In the rows, 128 means zero.
Known rows, with every way that one mark hangs from another:
fifuv[fomem[siguf]]: [118 100 127  89 111 128 130 102 124 142 145 140 123 137 124 138 131 115
 129 111 108 127 118  87 115 105 136 131 132 124 107 125 134 142 145 139
 147 142 162 142 144]
guva[fifuv[fomem]]: [116 112 126  79 103 105 131  99 123 147 152 147 121 135 131 129 111 111
 137 114 114 136 170 120 100  88 136 137 134 134 100 115 139 131 152 134
 133 112 126 148 132]
fomem[nufopi]: [118 110 121  94 129 146 136 116 124 152 114 151 120 126 129 128 114 129
 122 107  95 120 191 178  95 112 127 134 128 124 118 127 129 145 150 139
 133 112 121 154 133]
kasuvel[fomem[fifuv nufopi] rafir zopip]: [109 136 129 109 130 152 145 129 118 155  97 149  97 113 144 133 108 135
 145 113 161 147 123 215 109 133 130 129 123 122 115 148 143 114 128 134
 167 137 148 155 104]
poti[fomem[fifuv kasuvel nufopi siguf]]: [112 114 119 112 133 140 135 122 130 133  89 137 116 134 127 137 125 151
 119 103  87 115 102  97 114  97 132 127 134 128 139 143 143 127 148 131
 158 125 137 133 126]
zopip[kasuvel]: [123 103 125  99 108 137 147 113 124 147 113 149 119 128 127 131 123 112
 133 113  84 131 161 178  99 108 138 107 127 127 118 121 128 121 150 147
 135 124 111 162 116]
guva[bogage fifuv[fomem]]: [112 104 122  93  99 105 125 100 128 155 149 151 125 129 133 126 115 112
 140 130 101 155 179  99 107  94 138 121 137 126 100 113 147 143 152 139
 128 101 145 145 132]
kasuvel[fomem[poti] zopip]: [116 112 131 126 126 127 142 127 130 169 130 138 114 120 138 137 130 112
 144 120 171 145 110 110 100 152 134 127 119 122 109 153 141 121 125 131
 164 143 116 160 117]
fifuv[fomem[kasuvel[rafir] nufopi]]: [122 130 136  99 149 147 135 104 121 150 106 143 105 115 138 115  95 119
 121 103 112 142 153  70  96 132 134 133 129 129 112 132 134 119 154 141
 139 139 147 141 129]
zopip[kasuvel[fomem]]: [119 112 132 112 115 143 150 120 121 156 111 150 114 114 127 123 127 119
 144 119 117 145 158 187 100 122 133  93 119 128 115 124 135 124 151 155
 151 126 118 169 122]
rafir[kasuvel[fomem[nufopi siguf]]]: [115 116 125 128 134 150 140 115 123 145 109 146 123 130 127 121 143 152
 122 115 142 146 159 145 114 128 121  66 117 119 115 132 133 147 126 143
 145 129 144 154 143]
bogage[guva[fifuv]]: [116 125 130 104 115 117 140 105 130 149 119 148 129 165 123 137 106 133
 142 116 147 127 191 182  94 104 137 114 129 131 104 124 130 138 144 129
 139 117 113 160 120]
fomem[fifuv kasuvel nufopi poti[fegu]]: [125 131 108 143 138 137 138 120 136 143  83 134 116 153 141 138 110 115
 122 101 147 112 140 145 103 129 134 152 131 124 137 160 153 112 125 121
 162 136 108 140 132]
rafir[kasuvel[fomem[fifuv nufopi] zopip]]: [102 122 117 116 116 131 146 129 121 154  97 146 105 125 139 130 123 135
 132 117 143 150 134 206 108 121 123 108 119 124 122 154 146 113 113 133
 164 127 124 158 106]
poti[fomem[fifuv kasuvel[rafir]] zorab]: [120 128 139 119 140 135 145 119 129 129  71 132 101 134 132 129  91 142
 129 114 112 139  80  80 103 107 134 144 113 129 138 138 140  95 169 135
 156 148 128 131 106]
bogage[guva]: [112 110 127 108 116 131 143 110 130 154 104 140 121 149 122 143 106 122
 135 116 127 117 155 169  87 112 134 133 124 127 110 136 123 138 146 136
 147 139 123 161 126]
siguf[fomem[kasuvel[rafir zopip]]]: [107 109 128 101 144 132 145 115 134 156 111 135 102 130 138 120 107 122
 123 125 127 156 131  56  96 124 134 122 125 125 112 152 139 116 133 144
 139 152 159 153  81]
poti[fomem[fifuv] zorab]: [116 108 126 104 125 123 143 124 123 125  94 141 110 125 124 142 101 141
 132 115  82 119  89 141 102  87 132 156 116 127 138 126 140 114 171 132
 155 129 112 137 116]
guva[bogage fifuv]: [115 105 121 100  98 116 132 109 132 161 128 155 130 147 133 125 124 127
 140 134 100 154 220 129  98  97 135  96 135 120 103 120 142 147 150 139
 123  98 134 152 127]
fegu[poti[fomem[siguf]]]: [114  93 130 110 134 134 131 115 128 146 144 121 128 137 120 146 132 134
 128 113 109 129  61  64 116  96 130 104 127 126 120 129 134 136 152 156
 131 119 117 150 139]
zorab[poti]: [118 108 122  82 113 127 135 121 131 142 125 151 126 146 126 130 122 126
 123 107 103 115 172 128  93  73 132 127 124 123 115 118 138 133 147 128
 143 131 120 155 120]
rafir[kasuvel[zopip]]: [109  93 121 118 102 117 144 124 127 158 120 134 115 149 135 134 131 129
 125 119 127 145 138 128  98 113 130 108 119 123 114 150 133 123 118 133
 131 134 117 158 103]
kasuvel[rafir]: [122 112 137  98 117 143 141 108 122 152 106 140 115 138 134 132 113 131
 137 114 124 138 156 126  97 116 133 114 123 121 109 129 129 133 151 139
 129 146 150 155 123]
poti[fomem[fifuv kasuvel[zopip]]]: [105 105 125 109 107 115 142 135 131 153 101 127 102 139 133 144 109 128
 134 115  95 129  70  82 100  97 138 156 130 130 129 158 148 104 138 129
 157 136 118 146  93]
fomem[fifuv kasuvel poti[fegu zorab]]: [126 132 119 154 136 132 140 121 141 132  85 127 111 170 136 140 108 117
 123 112 155 119 116 105 116 127 137 167 115 124 146 151 146  99 140 128
 175 154 106 129 128]
rafir[kasuvel[fomem]]: [112 109 131 114 108 130 143 120 125 154 105 138 116 137 132 125 130 139
 131 120 148 156 164 131  96 122 124  80 112 125 112 137 135 134 141 144
 148 146 127 165 131]
kasuvel[fomem rafir zopip]: [111 118 142 115 126 143 143 129 121 164 117 139 101 125 138 131 116 132
 150 122 155 160 119 131 102 136 132 100 116 119 103 143 136 124 127 147
 147 149 142 162 101]
fegu[poti[fomem[fifuv siguf] zorab]]: [112 109 126 116 135 138 134 113 126 122 125 127 119 140 120 152 119 141
 127 115 113 123  33  93 133  85 131 136 121 128 138 126 138 107 167 143
 157 116 116 134 132]
kasuvel[fomem[fifuv] rafir zopip]: [107 127 135 104 109 138 145 127 122 157 104 141  96 128 141 142 115 130
 151 121 168 153 106 168 110 120 133 123 121 122 109 153 143 110 128 139
 167 155 156 158 102]
rafir[kasuvel]: [113 101 125 107 102 126 142 111 126 149 108 136 121 148 131 129 127 133
 122 117 123 141 167 125  93 107 128  89 120 125 116 138 131 134 138 134
 133 139 123 158 127]
guva[bogage]: [114  91 120 111 107 131 132 115 131 164 115 153 121 137 132 131 128 118
 134 133  84 151 181 113 101 107 133 108 130 117 113 131 138 148 150 146
 126 123 139 154 129]
guva[fifuv]: [117 116 128  90 106 116 136 109 130 149 133 148 127 153 130 131 121 135
 135 117 124 134 203 141  98  95 133 118 129 130 105 118 134 143 147 129
 129 109 118 155 128]
zorab[poti[fegu]]: [121 108 116 109 122 128 133 132 132 134 122 142 122 168 124 136 109 125
 131 108 109 104 159 152  91  85 129 122 121 117 119 124 148 136 130 134
 136 132 108 153 125]
zopip[kasuvel[fomem[fifuv siguf] rafir]]: [120 126 135 108 121 154 151 109 116 136  96 145 108 127 130 136 134 129
 150 117 148 147  97 189 129 122 136  79 123 122 118 133 140 109 140 148
 173 154 169 155 120]

Rows:
[117 106 120  87 145 131 136 127 123 133 109 155 124 113 121 123  97 146
 121  99  66 100 139 136  83  92 126 127 122 125 123 113 148 134 152 128
 132 105 105 150 116]  zorab[poti[fomem[nufopi]]]
[121 107 121 162 129 140 136 135 132 153 130 124 119 155 136 151 141 119
 145 119 181 130  87 120 119 162 132 106 119 111 113 162 150 134  98 141
 161 145 129 151 137]  kasuvel[fomem[poti[fegu] siguf] zopip]
[121 101 118 107 126 116 133 137 125 129 107 129 121 156 121 137  95 141
 129 103  86 103 111 116  81  85 126 123 115 117 125 129 155 135 137 133
 129 122  96 152 119]  zorab[poti[fegu fomem]]
[121 110 126 150 123 130 139 138 130 162 120 126 110 146 138 143 119 112
 146 119 179 132 107 137 101 162 130 127 114 116 114 161 150 126 107 137
 156 141 107 160 125]  kasuvel[fomem[poti[fegu]] zopip]
[125 117 124  90 104  95 134  98 126 149 148 139 128 135 136 131 115 108
 139 108 151 135 137  79 106 119 138 152 132 134 103 125 148 120 142 121
 148 121 118 145 136]  guva[fifuv[fomem[poti]]]
[118 116 108 125 143 126 145 114 133 115  94 133 115 143 131 141 103 115
 126 123 139 116 107 164 114 120 130 171 117 121 140 141 157 114 145 137
 170 152 119 137 113]  siguf[fomem[fifuv poti[fegu zorab]]]
[109 128 121  97 122 143 141 122 122 151  97 156 111 115 134 134 116 134
 133 113 132 132 159 214 102 108 126 133 126 127 122 135 139 128 154 140
 172 125 136 159 132]  kasuvel[fomem[fifuv nufopi]]
[126 104 124 109 115 119 132  95 127 145 145 133 129 129 130 142 138 103
 130 110 136 121  89  48 121 130 141 133 133 123 111 139 141 129 137 126
 159 147 150 136 152]  fifuv[fomem[poti siguf]]
[117 132 125 121 127 127 148 117 136 159 101 125 106 144 149 142 120 112
 137 111 175 145  87  75 117 137 143 144 128 126 123 168 147  90 123 117
 174 168 143 139  98]  fomem[fifuv kasuvel[rafir zopip] poti]
[101 115 125 112  90 121 147 129 126 155 106 136 104 140 139 137 132 130
 140 124 162 160 111 169 107 111 127 108 118 124 116 161 146 111 117 135
 172 149 131 160 102]  rafir[kasuvel[fomem[fifuv] zopip]]
[110 123 127  90 114 108 134  95 126 145 133 144 123 147 124 136  92 120
 142 114 134 123 154 142  94 105 140 140 133 134  96 121 134 131 147 128
 146 120 121 152 127]  bogage[guva[fifuv[fomem]]]
[107  97 130 134 113 129 142 126 129 156 128 134 116 144 131 133 149 141
 132 125 151 157 115 112 118 127 127  69 117 119 110 152 138 133 107 140
 152 144 147 158 121]  rafir[kasuvel[fomem[siguf] zopip]]
[130 123 117 152 126 136 138 116 135 114 107 128 122 169 129 155 127 124
 130 113 152 110  91 149 131 122 137 154 118 115 140 140 146 119 132 123
 174 149 131 125 142]  fomem[fifuv poti[fegu zorab] siguf]
[117 115 137 114 128 141 142 123 133 164 111 131 105 149 141 129 118 123
 132 115 134 151 129  72 101 128 137 116 125 124 112 150 132 116 127 133
 135 151 138 153  98]  fomem[kasuvel[rafir zopip]]
[115 104 127 114 128 129 139 119 127 117 103 140 116 134 120 146 125 150
 129 117  88 117  62 122 123  86 132 136 121 123 138 126 139 120 161 132
 159 135 137 129 121]  poti[fomem[fifuv siguf] zorab]
[123 118 138 121 162 154 138 119 126 139  92 134 115 125 128 126 118 156
 121 104  95 129 105  57 106 133 130  89 124 119 124 138 137 133 148 138
 129 127 146 137 124]  poti[fomem[kasuvel[rafir] nufopi siguf]]
[119 110 116 107 104  99 128  97 129 164 143 150 132 123 137 126 118 101
 141 126 125 156 158  64 109 121 140 125 137 124 102 123 154 129 142 128
 137 111 131 139 137]  guva[bogage fifuv[fomem[poti]]]
[116 108 129 142 161 144 140 138 134 146 101 137 105 122 128 120  96 143
 116 110  72 131 101  86  95 131 129 147 114 129 136 131 134 113 142 140
 132 104  92 135  98]  poti[fomem[kasuvel[zopip] nufopi] zorab]
[125 126 140 106 125 155 151 113 118 154 100 148 106 115 133 121 117 127
 147 117 137 153 140 172 101 135 133  74 115 124 111 127 132 117 144 157
 143 143 137 169 117]  zopip[kasuvel[fomem rafir]]
[124 108 113 134 163 129 143 116 136 125 105 134 122 137 128 133 101 118
 122 123 129 119 126 112 107 134 127 148 110 119 134 131 148 128 147 145
 147 141 112 142 117]  siguf[fomem[poti[fegu zorab]]]
[111 123 100  87 141 126 147 102 128 139  94 152 122 103 135 133 117 121
 119 114 127 116 142 169 103 121 127 164 134 127 131 147 151 119 150 129
 172 137 131 146 113]  siguf[fomem[fifuv nufopi poti]]
[116 127 112 123 133 130 143 123 136 159  97 141 112 128 144 136 122 114
 123 103 145 132 117 120 114 131 139 161 134 129 132 162 147 101 126 117
 174 134 115 140 105]  fomem[fifuv kasuvel[zopip] nufopi poti]
[125 126 134 119 148 163 137 108 129 147 104 140 117 139 134 122 125 145
 118 106 122 137 163  93 114 127 131  97 128 120 119 133 127 138 138 139
 136 135 163 140 129]  fomem[kasuvel[rafir] nufopi siguf]
[116 127 131 107 125 118 132  94 133 145 141 134 125 169 122 133 113 123
 131 113 138 133 131  72 115 112 142 119 137 131 103 125 133 133 136 129
 159 130 146 140 134]  bogage[guva[fifuv[fomem[kasuvel siguf]]]]
[117 119 114 122 134 134 137 136 127 133  69 128 106 143 131 137  95 135
 125 102  90 108 122 141  90 106 128 147 127 124 142 152 153 123 139 138
 143 115 103 142 124]  poti[fegu fomem[fifuv kasuvel nufopi]]
[118 125 115  85 145 127 138 127 130 130  91 148 116 130 126 127 102 143
 118  97  79 100 113 116  93  74 131 144 127 132 139 132 154 111 152 119
 161 123 109 138 111]  zorab[poti[fomem[fifuv kasuvel nufopi]]]
[137 121 117 160 163 161 136 115 131 124 106 138 129 150 127 135 123 133
 117 108 135 105 129 145 126 148 131 126 116 111 135 127 138 140 129 134
 143 120 113 127 148]  fomem[nufopi poti[fegu zorab] siguf]
[132 114 121 152 136 135 140 122 133 134 107 133 120 158 129 140 106 119
 129 112 141 114 132 123 108 139 130 153 110 119 133 132 142 123 135 133
 144 135  94 138 135]  fomem[poti[fegu zorab]]
[126 119 107 133 179 143 143 116 131 122  95 144 121 124 128 124  96 121
 115 116 119 112 149 152 106 144 124 150 114 119 135 128 148 134 143 145
 142 119 107 137 123]  siguf[fomem[nufopi poti[fegu zorab]]]
[120 109 130  96 136 118 135 128 135 141 105 140 120 143 123 125 105 138
 122 105  84 116 120  26  83  81 133 124 120 128 128 129 147 122 156 124
 142 133 109 146 110]  zorab[poti[fomem[kasuvel]]]
[111 103 127 106 133 116 136 138 135 148 117 136 114 144 127 128 107 133
 125 106  87 119  89  29  88  88 133 133 122 127 123 141 152 111 131 125
 144 132 105 148  87]  zorab[poti[fomem[kasuvel[zopip]]]]
[119 116 105  96 136 126 136 138 121 117  87 147 117 138 125 141  90 142
 128  97  84  87 105 197  91  74 124 150 123 121 138 132 163 123 135 122
 149 111  97 142 116]  zorab[poti[fegu fomem[fifuv nufopi]]]
[108 112 124 128 132 141 143 130 122 163 107 147 108 121 135 119 127 140
 128 116 143 153 154 170 100 139 121  93 114 122 115 143 136 129 113 141
 143 121 117 163 110]  rafir[kasuvel[fomem[nufopi] zopip]]
[116 120 112 151 118 119 141 132 140 157 106 121 107 169 143 151 117 108
 134 112 160 124  94 113 112 129 140 170 129 123 130 174 155 102 109 120
 172 152 108 143 110]  fomem[fifuv kasuvel[zopip] poti[fegu]]
[120 121 114 130 146 138 139 134 121 117  80 137 103 137 125 139  86 143
 127 108  81 103 104 200  98 108 124 159 114 123 147 128 149 123 151 140
 145 105  97 132 123]  poti[fegu fomem[fifuv nufopi] zorab]
[125 117 126 177 147 139 140 131 145 147 113 120 110 170 136 134 110 114
 123 114 148 129 112  86 108 148 136 154 112 121 135 150 142 108 115 128
 149 135  93 136 113]  fomem[kasuvel[zopip] poti[fegu zorab]]
[107 123 136 114 111 144 144 122 123 150 121 139 104 135 138 145 136 136
 150 122 168 150  80 146 129 123 138 102 126 117 110 150 141 119 121 134
 173 159 181 151 111]  kasuvel[fomem[fifuv siguf] rafir zopip]
[118 122 130  91 113 107 131 104 133 153 146 140 118 149 133 119 115 114
 130 113 115 146 170  57  99  96 140 139 134 137 106 120 138 124 155 133
 142 120 131 144 130]  guva[fifuv[fomem[kasuvel]]]
[121 114 115 112 106 125 141 105 132 139 117 138 130 147 132 154 148 121
 132 110 146 117 107 119 127 111 139 133 135 123 125 146 144 123 135 113
 178 158 151 137 137]  fomem[fifuv poti siguf]
[122 119 113 109 177 141 147 106 130 131 109 153 126  98 127 120 105 126
 110 115 107 124 154 133 110 139 127 149 116 125 134 122 140 127 162 141
 147 124 113 137 115]  siguf[fomem[nufopi poti[zorab]]]
[115 118 113  77 131 125 138 128 121 125  96 155 119 124 124 134  97 143
 122  97  82  98 112 169  92  69 128 145 126 127 134 126 156 118 157 119
 157 114 109 144 111]  zorab[poti[fomem[fifuv nufopi]]]
[112 113 127 109 139 130 139 120 127 135 112 126 112 130 123 145 103 133
 126 115 114 130  50 112 116  81 131 158 116 132 139 124 136  99 175 149
 152 118  95 142 118]  fegu[poti[fomem[fifuv] zorab]]
[131 118 132 137 145 138 134  97 138 136 132 135 123 139 127 129 129 112
 116 109 128 133  73   4 129 133 142 146 123 125 129 127 135 109 154 128
 169 154 143 120 139]  fifuv[fomem[kasuvel poti[zorab] siguf]]
[112 121 130 123 115 142 142 117 132 150 109 129 107 160 139 144 133 129
 135 115 147 144  88  97 127 112 142 118 135 122 120 157 139 110 122 124
 162 163 171 138  99]  fomem[fifuv kasuvel[rafir zopip] siguf]
[119 120 132 129 180 156 137 122 132 147 108 128 114 125 123 120  95 138
 110 104 102 137  93  64 108 112 127 137 113 133 138 120 128 110 170 158
 131  94  75 140 119]  fegu[poti[fomem[kasuvel nufopi] zorab]]
[128 106 124 147 164 152 132 130 121 115 104 135 118 140 119 134 102 157
 119 107  77 104 112 143 109 129 123 117 113 112 136 122 139 146 140 144
 122  99 112 130 136]  poti[fegu fomem[nufopi siguf] zorab]
[127 118 141 118 132 165 150 110 116 145 109 144 112 121 128 128 135 132
 146 117 141 150 113 168 118 136 133  53 119 118 109 124 132 127 138 161
 150 144 158 159 129]  zopip[kasuvel[fomem[siguf] rafir]]
